Known rows, with every step that occurs:
sivon -> lile: [ 0.24,  0.05, -0.16,  0.08,  0.13,  0.25, -0.24, -0.04, -0.10, -0.02,
 -0.02, -0.18, -0.07, -0.16, -0.19,  0.25, -0.07, -0.14,  0.13,  0.13,
  0.20,  0.43, -0.05, -0.01]
kalu -> vumo: [ 0.25,  0.02, -0.08,  0.05,  0.20,  0.20, -0.26,  0.06,  0.08,  0.05,
 -0.16, -0.20,  0.16, -0.17, -0.39,  0.23, -0.13,  0.04, -0.13,  0.12,
  0.30,  0.38,  0.14, -0.17]
nalap -> ginak -> sivon -> bibu: [ 0.12,  0.49, -0.44,  0.11,  0.02,  0.24, -0.05,  0.06, -0.03, -0.18,
  0.02, -0.22, -0.20, -0.25, -0.17, -0.03, -0.32, -0.20, -0.33,  0.22,
  0.01, -0.55,  0.38, -0.09]
sivon -> bibu -> nalap: [ 0.17,  0.21, -0.37,  0.17,  0.05,  0.15, -0.27,  0.03, -0.07,  0.17,
  0.13, -0.06, -0.39, -0.19, -0.32,  0.16, -0.08, -0.23, -0.53, -0.03,
 -0.13,  0.02, -0.04, -0.19]
bibu -> nalap -> fedav -> mared: [ 0.30, -0.51,  0.20,  0.11,  0.04,  0.19, -0.19, -0.04, -0.39,  0.18,
  0.00,  0.15, -0.26, -0.08,  0.11,  0.43, -0.13,  0.06, -0.56, -0.13,
  0.16,  0.26, -0.18,  0.01]
bibu -> sivon -> vumo -> nalap: [ 0.25,  0.03, -0.66,  0.05,  0.15,  0.17, -0.26,  0.08, -0.07, -0.18,
  0.16, -0.15, -0.17, -0.09, -0.31, -0.07, -0.02, -0.35,  0.12, -0.07,
 -0.04,  0.35, -0.30, -0.13]
vumo -> sivon -> bibu -> nalap -> ginak -> mared: [ 0.21,  0.35, -0.63,  0.13,  0.10,  0.17, -0.31,  0.06, -0.09,  0.34,
  0.30, -0.14, -0.28, -0.37,  0.03,  0.10, -0.18, -0.15, -0.63,  0.13,
 -0.50, -0.07,  0.53,  0.11]
mared -> ginak: [ 0.13, -0.18, -0.38,  0.03,  0.10,  0.27, -0.10,  0.05, -0.02, -0.08,
 -0.03, -0.18, -0.07, -0.16, -0.30,  0.17, -0.05, -0.07, -0.08,  0.17,
  0.15, -0.08,  0.09, -0.18]
ginak -> nalap: [ 0.24,  0.06, -0.31, -0.02,  0.16,  0.22, -0.23,  0.28, -0.07, -0.14,
 -0.17, -0.49,  0.08, -0.28, -0.50,  0.28, -0.14, -0.13, -0.02,  0.08,
  0.34,  0.05,  0.32, -0.07]
nalap -> fedav -> mared -> ginak -> sivon: [ 0.16, -0.32,  0.30,  0.06, -0.02,  0.26,  0.15, -0.03, -0.26, -0.18,
 -0.04,  0.14, -0.01,  0.02,  0.19,  0.29, -0.25,  0.07, -0.19,  0.09,
  0.19, -0.21,  0.11, -0.12]
ginak -> nalap -> fedav: [ 0.25, -0.15,  0.11, -0.01,  0.18,  0.17, -0.21,  0.21, -0.16, -0.10,
 -0.24, -0.43,  0.16, -0.21, -0.38,  0.38, -0.19, -0.03, -0.20, -0.08,
  0.46,  0.10,  0.42,  0.07]
ginak -> sivon: [ 0.25,  0.16, -0.07,  0.14,  0.06,  0.24, -0.17,  0.19, -0.07, -0.12,
 -0.09, -0.20, -0.07, -0.25, -0.24,  0.07, -0.15, -0.14, -0.02,  0.10,
 -0.01,  0.15,  0.02, -0.11]
sivon -> vumo -> nalap -> fedav -> mared -> ginak: [ 0.20, -0.33,  0.25,  0.06,  0.10,  0.15,  0.06, -0.05, -0.20, -0.18,
  0.03,  0.08,  0.05,  0.24, -0.05,  0.17, -0.10, -0.05, -0.23,  0.00,
  0.15, -0.27, -0.14, -0.23]
sivon -> vumo -> nalap -> ginak -> mared: [ 0.24,  0.21, -0.77,  0.05,  0.17,  0.16, -0.25,  0.19, -0.10, -0.05,
 -0.01, -0.43,  0.02, -0.21, -0.33, -0.07, -0.26, -0.23, -0.26,  0.13,
 -0.32, -0.10,  0.26,  0.10]
ginak -> sivon -> vumo: [ 0.28, -0.05,  0.02,  0.15,  0.11,  0.09, -0.07,  0.17, -0.07, -0.17,
 -0.10, -0.34, -0.08, -0.10, -0.23, -0.23, -0.10, -0.20,  0.20,  0.07,
 -0.18,  0.22,  0.13, -0.08]
fedav -> mared -> ginak -> sivon -> vumo -> nalap: [ 0.16,  0.04,  0.02,  0.15,  0.00,  0.19,  0.12,  0.02, -0.08, -0.34,
  0.12,  0.08, -0.12,  0.22,  0.02, -0.07, -0.15, -0.19,  0.01,  0.19,
 -0.03, -0.43, -0.11, -0.38]
kalu -> vumo -> nalap -> fedav: [ 0.25,  0.19,  0.30,  0.08,  0.20,  0.17, -0.32,  0.01,  0.07,  0.02,
 -0.09, -0.04,  0.31, -0.02, -0.43,  0.35, -0.20,  0.01, -0.58, -0.13,
  0.48,  0.17,  0.00, -0.23]
bibu -> nalap -> ginak -> mared: [ 0.21, -0.10, -0.82,  0.09,  0.07,  0.24, -0.29,  0.11, -0.22,  0.22,
  0.06, -0.28, -0.30, -0.40, -0.11,  0.13, -0.25, -0.08, -0.62,  0.07,
 -0.30,  0.13,  0.41,  0.18]
fedav -> mared -> ginak -> sivon: [ 0.14, -0.16, -0.09,  0.09, -0.02,  0.30,  0.12,  0.03, -0.15, -0.22,
  0.00,  0.09, -0.15, -0.03,  0.11,  0.20, -0.19, -0.05,  0.02,  0.30,
  0.08, -0.32,  0.05, -0.22]
fedav -> mared: [ 0.26, -0.16, -0.28,  0.02,  0.10,  0.26, -0.22,  0.07, -0.24, -0.02,
 -0.13, -0.01, -0.12, -0.17, -0.10,  0.36, -0.12, -0.05,  0.00,  0.21,
  0.13,  0.09, -0.27, -0.10]
kalu -> ginak -> sivon -> lile: [ 0.33,  0.21,  0.19,  0.16,  0.09,  0.27, -0.08,  0.08,  0.00, -0.23,
  0.04, -0.13, -0.06, -0.16, -0.27, -0.10, -0.12, -0.12,  0.25,  0.08,
  0.09,  0.43,  0.08, -0.03]
nalap -> fedav -> mared: [ 0.31, -0.38,  0.18,  0.02,  0.13,  0.22, -0.17,  0.03, -0.36,  0.03,
 -0.17,  0.05, -0.01, -0.12, -0.04,  0.50, -0.17,  0.05, -0.25,  0.03,
  0.27,  0.17, -0.18,  0.04]
nalap -> fedav -> mared -> ginak -> sivon -> vumo: [ 0.21, -0.49,  0.47,  0.09,  0.02,  0.11,  0.24, -0.06, -0.27, -0.23,
 -0.04, -0.03, -0.07,  0.19,  0.24, -0.02, -0.19,  0.00,  0.01,  0.07,
 -0.01, -0.14,  0.23, -0.08]
vumo -> sivon -> lile: [ 0.31,  0.04,  0.15,  0.11,  0.18,  0.28, -0.28, -0.02, -0.06,  0.10,
  0.11, -0.14,  0.08, -0.18, -0.01,  0.24,  0.04, -0.09,  0.22,  0.17,
  0.10,  0.46, -0.03, -0.03]

Rows:
[ 0.18, -0.02,  0.42,  0.15,  0.07,  0.11,  0.08,  0.06, -0.02, -0.27,
  0.06, -0.10,  0.06,  0.17, -0.18, -0.13, -0.15, -0.16, -0.25, -0.09,
 -0.01, -0.24,  0.15, -0.25]	mared -> ginak -> sivon -> vumo -> nalap -> fedav
[ 0.17,  0.04,  0.26,  0.11, -0.03,  0.29,  0.07, -0.03, -0.17, -0.23,
  0.08,  0.27,  0.01,  0.11,  0.05,  0.31, -0.25, -0.02, -0.38,  0.05,
  0.21, -0.47, -0.11, -0.27]	vumo -> nalap -> fedav -> mared -> ginak -> sivon
[ 0.39,  0.10, -0.51,  0.03,  0.22,  0.17, -0.29,  0.33, -0.08,  0.02,
 -0.10, -0.27, -0.01, -0.43, -0.57,  0.04, -0.14, -0.08, -0.02,  0.08,
 -0.34,  0.53,  0.14,  0.17]	kalu -> ginak -> mared
[ 0.18,  0.35, -0.17,  0.24, -0.03,  0.12, -0.17,  0.03, -0.03,  0.06,
  0.18, -0.02, -0.44, -0.16, -0.22,  0.00, -0.16, -0.25, -0.47, -0.02,
 -0.22, -0.12,  0.07, -0.22]	ginak -> sivon -> bibu -> nalap
[ 0.10, -0.11, -0.32, -0.03,  0.12,  0.26, -0.04,  0.20,  0.00, -0.20,
 -0.08, -0.47,  0.04, -0.16, -0.40,  0.23, -0.12, -0.11, -0.02,  0.16,
  0.37, -0.24,  0.49, -0.16]	mared -> ginak -> nalap
[ 0.15, -0.31, -0.30,  0.01,  0.05,  0.30, -0.01,  0.01, -0.18, -0.10,
 -0.04,  0.02, -0.13, -0.06,  0.00,  0.31, -0.10, -0.02, -0.06,  0.28,
  0.18, -0.14, -0.12, -0.18]	fedav -> mared -> ginak
[ 0.27, -0.26,  0.12, -0.03,  0.14,  0.18, -0.13,  0.15, -0.31, -0.10,
 -0.21, -0.22,  0.11, -0.11, -0.12,  0.57, -0.24,  0.03, -0.17,  0.02,
  0.46, -0.03,  0.20,  0.07]	ginak -> nalap -> fedav -> mared
[ 0.11, -0.27,  0.04, -0.05,  0.14,  0.21, -0.01,  0.13, -0.09, -0.17,
 -0.12, -0.39,  0.16, -0.10, -0.31,  0.33, -0.17, -0.03, -0.27,  0.01,
  0.46, -0.15,  0.58, -0.04]	mared -> ginak -> nalap -> fedav
[ 0.19, -0.12, -0.69,  0.00,  0.09,  0.29, -0.23, -0.12, -0.15, -0.08,
  0.16, -0.09, -0.26, -0.24, -0.02,  0.19, -0.06, -0.21,  0.31,  0.05,
  0.16,  0.67, -0.10,  0.05]	bibu -> sivon -> lile
[ 0.20,  0.07,  0.33,  0.20, -0.05,  0.10, -0.03, -0.06, -0.29,  0.05,
  0.11,  0.26, -0.39,  0.00,  0.16,  0.27, -0.26, -0.07, -0.63, -0.13,
 -0.09, -0.15,  0.02, -0.12]	ginak -> sivon -> bibu -> nalap -> fedav -> mared
[ 0.25, -0.33, -0.62,  0.01,  0.15,  0.12, -0.17,  0.07, -0.17, -0.10,
  0.04, -0.31, -0.24, -0.18, -0.19, -0.12,  0.00, -0.25,  0.30,  0.02,
 -0.10,  0.61, -0.04,  0.03]	bibu -> sivon -> vumo
[ 0.14, -0.47,  0.36,  0.17, -0.09,  0.24,  0.11, -0.11, -0.29,  0.01,
  0.12,  0.26, -0.27,  0.09,  0.32,  0.25, -0.19,  0.06, -0.54, -0.06,
  0.09, -0.10,  0.14, -0.16]	bibu -> nalap -> fedav -> mared -> ginak -> sivon
[ 0.17, -0.49,  0.09, -0.01,  0.08,  0.26,  0.03, -0.05, -0.29, -0.08,
 -0.09,  0.07, -0.02,  0.01,  0.09,  0.45, -0.13,  0.09, -0.25,  0.08,
  0.28, -0.09,  0.01, -0.08]	nalap -> fedav -> mared -> ginak
[ 0.17,  0.15, -0.24,  0.13,  0.09,  0.25, -0.25, -0.01, -0.05,  0.26,
  0.30, -0.12, -0.32, -0.25,  0.03,  0.06, -0.09, -0.15, -0.63,  0.08,
 -0.04, -0.22,  0.32, -0.10]	vumo -> sivon -> bibu -> nalap -> ginak
[ 0.17,  0.35, -0.34,  0.05,  0.15,  0.32, -0.28, -0.01,  0.13, -0.07,
 -0.03, -0.18,  0.16, -0.12, -0.38,  0.17, -0.26, -0.02, -0.54,  0.16,
  0.48, -0.19,  0.22, -0.24]	kalu -> vumo -> nalap -> ginak
[ 0.21, -0.10,  0.04,  0.11,  0.04,  0.10, -0.17, -0.09, -0.32,  0.20,
  0.09,  0.27, -0.36, -0.04,  0.04,  0.42, -0.17, -0.05, -0.67, -0.14,
 -0.02, -0.02, -0.11, -0.06]	sivon -> bibu -> nalap -> fedav -> mared
[ 0.16,  0.52, -0.16,  0.13,  0.07,  0.33, -0.18,  0.00,  0.17, -0.20,
  0.02, -0.13,  0.15, -0.09, -0.28,  0.03, -0.36, -0.06, -0.47,  0.16,
  0.41, -0.30,  0.32, -0.30]	kalu -> vumo -> nalap -> ginak -> sivon
[ 0.04,  0.24, -0.25,  0.22, -0.07,  0.17,  0.04, -0.03,  0.04, -0.02,
  0.26,  0.06, -0.45, -0.05, -0.10, -0.05, -0.14, -0.21, -0.49,  0.04,
 -0.19, -0.36,  0.22, -0.35]	mared -> ginak -> sivon -> bibu -> nalap
[ 0.27,  0.38, -0.12,  0.10,  0.19,  0.18, -0.29,  0.12,  0.02,  0.15,
  0.10, -0.10,  0.00, -0.25, -0.27,  0.19, -0.01, -0.18, -0.13,  0.15,
 -0.11, -0.02,  0.05, -0.16]	vumo -> sivon -> bibu
[ 0.09,  0.07,  0.17,  0.09, -0.03,  0.18,  0.20, -0.08, -0.19, -0.17,
  0.04,  0.22, -0.17,  0.05,  0.13,  0.26, -0.28, -0.04, -0.32,  0.12,
  0.07, -0.54,  0.19, -0.18]	nalap -> fedav -> mared -> ginak -> sivon -> bibu
[ 0.29, -0.09,  0.44,  0.16,  0.09,  0.14, -0.19, -0.07, -0.28,  0.34,
  0.23,  0.29, -0.25, -0.03,  0.24,  0.42, -0.07, -0.02, -0.58, -0.09,
 -0.05,  0.02, -0.07, -0.10]	vumo -> sivon -> bibu -> nalap -> fedav -> mared
[ 0.32, -0.06,  0.28,  0.10,  0.20,  0.07, -0.27,  0.12, -0.12, -0.08,
 -0.07, -0.20,  0.13,  0.05, -0.39,  0.07, -0.07, -0.18, -0.28, -0.18,
  0.11,  0.11, -0.15, -0.10]	sivon -> vumo -> nalap -> fedav
[ 0.14,  0.22, -0.10,  0.13,  0.13,  0.21, -0.22, -0.12,  0.14,  0.31,
  0.24, -0.11, -0.11, -0.13, -0.03,  0.05, -0.14, -0.01, -0.68,  0.13,
  0.13, -0.08,  0.52, -0.22]	kalu -> vumo -> sivon -> bibu -> nalap -> ginak
[ 0.29,  0.30,  0.07,  0.19,  0.10,  0.13, -0.17,  0.17,  0.01, -0.25,
  0.03, -0.22, -0.02,  0.01, -0.37, -0.17, -0.12, -0.31, -0.03,  0.03,
 -0.14, -0.05, -0.10, -0.24]	ginak -> sivon -> vumo -> nalap
[ 0.15,  0.17, -0.04,  0.19,  0.04,  0.18,  0.04,  0.10,  0.10, -0.31,
  0.11, -0.18, -0.05,  0.12, -0.28, -0.23, -0.09, -0.25, -0.04,  0.10,
 -0.07, -0.32,  0.06, -0.35]	mared -> ginak -> sivon -> vumo -> nalap
[ 0.17, -0.01, -0.89, -0.01,  0.12,  0.26, -0.19,  0.00, -0.09, -0.22,
  0.17, -0.26, -0.20, -0.14, -0.17, -0.15, -0.14, -0.31, -0.09,  0.06,
  0.13,  0.05,  0.05, -0.04]	bibu -> sivon -> vumo -> nalap -> ginak
[ 0.19,  0.47, -0.32,  0.13,  0.02,  0.37, -0.18,  0.14, -0.01, -0.25,
  0.06, -0.16, -0.02, -0.19, -0.25,  0.04, -0.30, -0.19, -0.39,  0.11,
  0.22, -0.47,  0.12, -0.20]	vumo -> nalap -> ginak -> sivon
[ 0.07, -0.26,  0.06,  0.09, -0.02,  0.15,  0.05, -0.15, -0.25,  0.12,
  0.17,  0.30, -0.40,  0.08,  0.12,  0.36, -0.15, -0.02, -0.69, -0.05,
  0.07, -0.30,  0.06, -0.20]	sivon -> bibu -> nalap -> fedav -> mared -> ginak
[ 0.20, -0.24, -0.06,  0.18, -0.01,  0.17, -0.04,  0.03, -0.12, -0.04,
  0.11, -0.35, -0.34, -0.08,  0.04, -0.35, -0.19, -0.17, -0.33,  0.03,
 -0.09, -0.02,  0.43, -0.05]	bibu -> nalap -> ginak -> sivon -> vumo
[ 0.07,  0.04,  0.24,  0.21, -0.06,  0.12,  0.08, -0.10, -0.08,  0.01,
  0.20,  0.07, -0.37,  0.01, -0.02,  0.09, -0.18, -0.11, -0.74, -0.13,
 -0.12, -0.29,  0.35, -0.20]	mared -> ginak -> sivon -> bibu -> nalap -> fedav
[ 0.14, -0.19,  0.00,  0.12,  0.06,  0.13,  0.13,  0.08,  0.00, -0.24,
  0.00, -0.29, -0.07,  0.01, -0.13, -0.28, -0.09, -0.16,  0.17,  0.16,
 -0.13, -0.07,  0.31, -0.19]	mared -> ginak -> sivon -> vumo
[ 0.35, -0.26,  0.29, -0.04,  0.20,  0.18, -0.06,  0.23, -0.26, -0.19,
 -0.21, -0.17,  0.14, -0.12, -0.32,  0.32, -0.20,  0.07, -0.11, -0.04,
  0.51,  0.13,  0.23,  0.08]	kalu -> ginak -> nalap -> fedav -> mared
[ 0.22,  0.11, -0.39,  0.07,  0.15,  0.23, -0.20,  0.12, -0.05, -0.15,
  0.01, -0.34, -0.02, -0.07, -0.35, -0.09, -0.14, -0.23, -0.25,  0.12,
  0.15, -0.23,  0.05, -0.15]	sivon -> vumo -> nalap -> ginak
[ 0.11,  0.15, -0.57,  0.12,  0.02,  0.24, -0.19, -0.02, -0.09,  0.14,
  0.15, -0.15, -0.44, -0.24, -0.19,  0.08, -0.20, -0.18, -0.70,  0.06,
  0.02, -0.26,  0.26, -0.10]	sivon -> bibu -> nalap -> ginak
[ 0.34,  0.15,  0.09,  0.14,  0.12,  0.25, -0.12,  0.26,  0.00, -0.21,
 -0.07, -0.16, -0.05, -0.25, -0.43, -0.15, -0.13, -0.11,  0.05,  0.05,
  0.02,  0.26,  0.04, -0.11]	kalu -> ginak -> sivon
[ 0.27, -0.20, -0.25,  0.02,  0.17,  0.11, -0.22,  0.01, -0.17, -0.12,
  0.11, -0.12, -0.05, -0.05, -0.22,  0.05, -0.05, -0.23, -0.08, -0.24,
  0.06,  0.42, -0.16, -0.01]	bibu -> sivon -> vumo -> nalap -> fedav
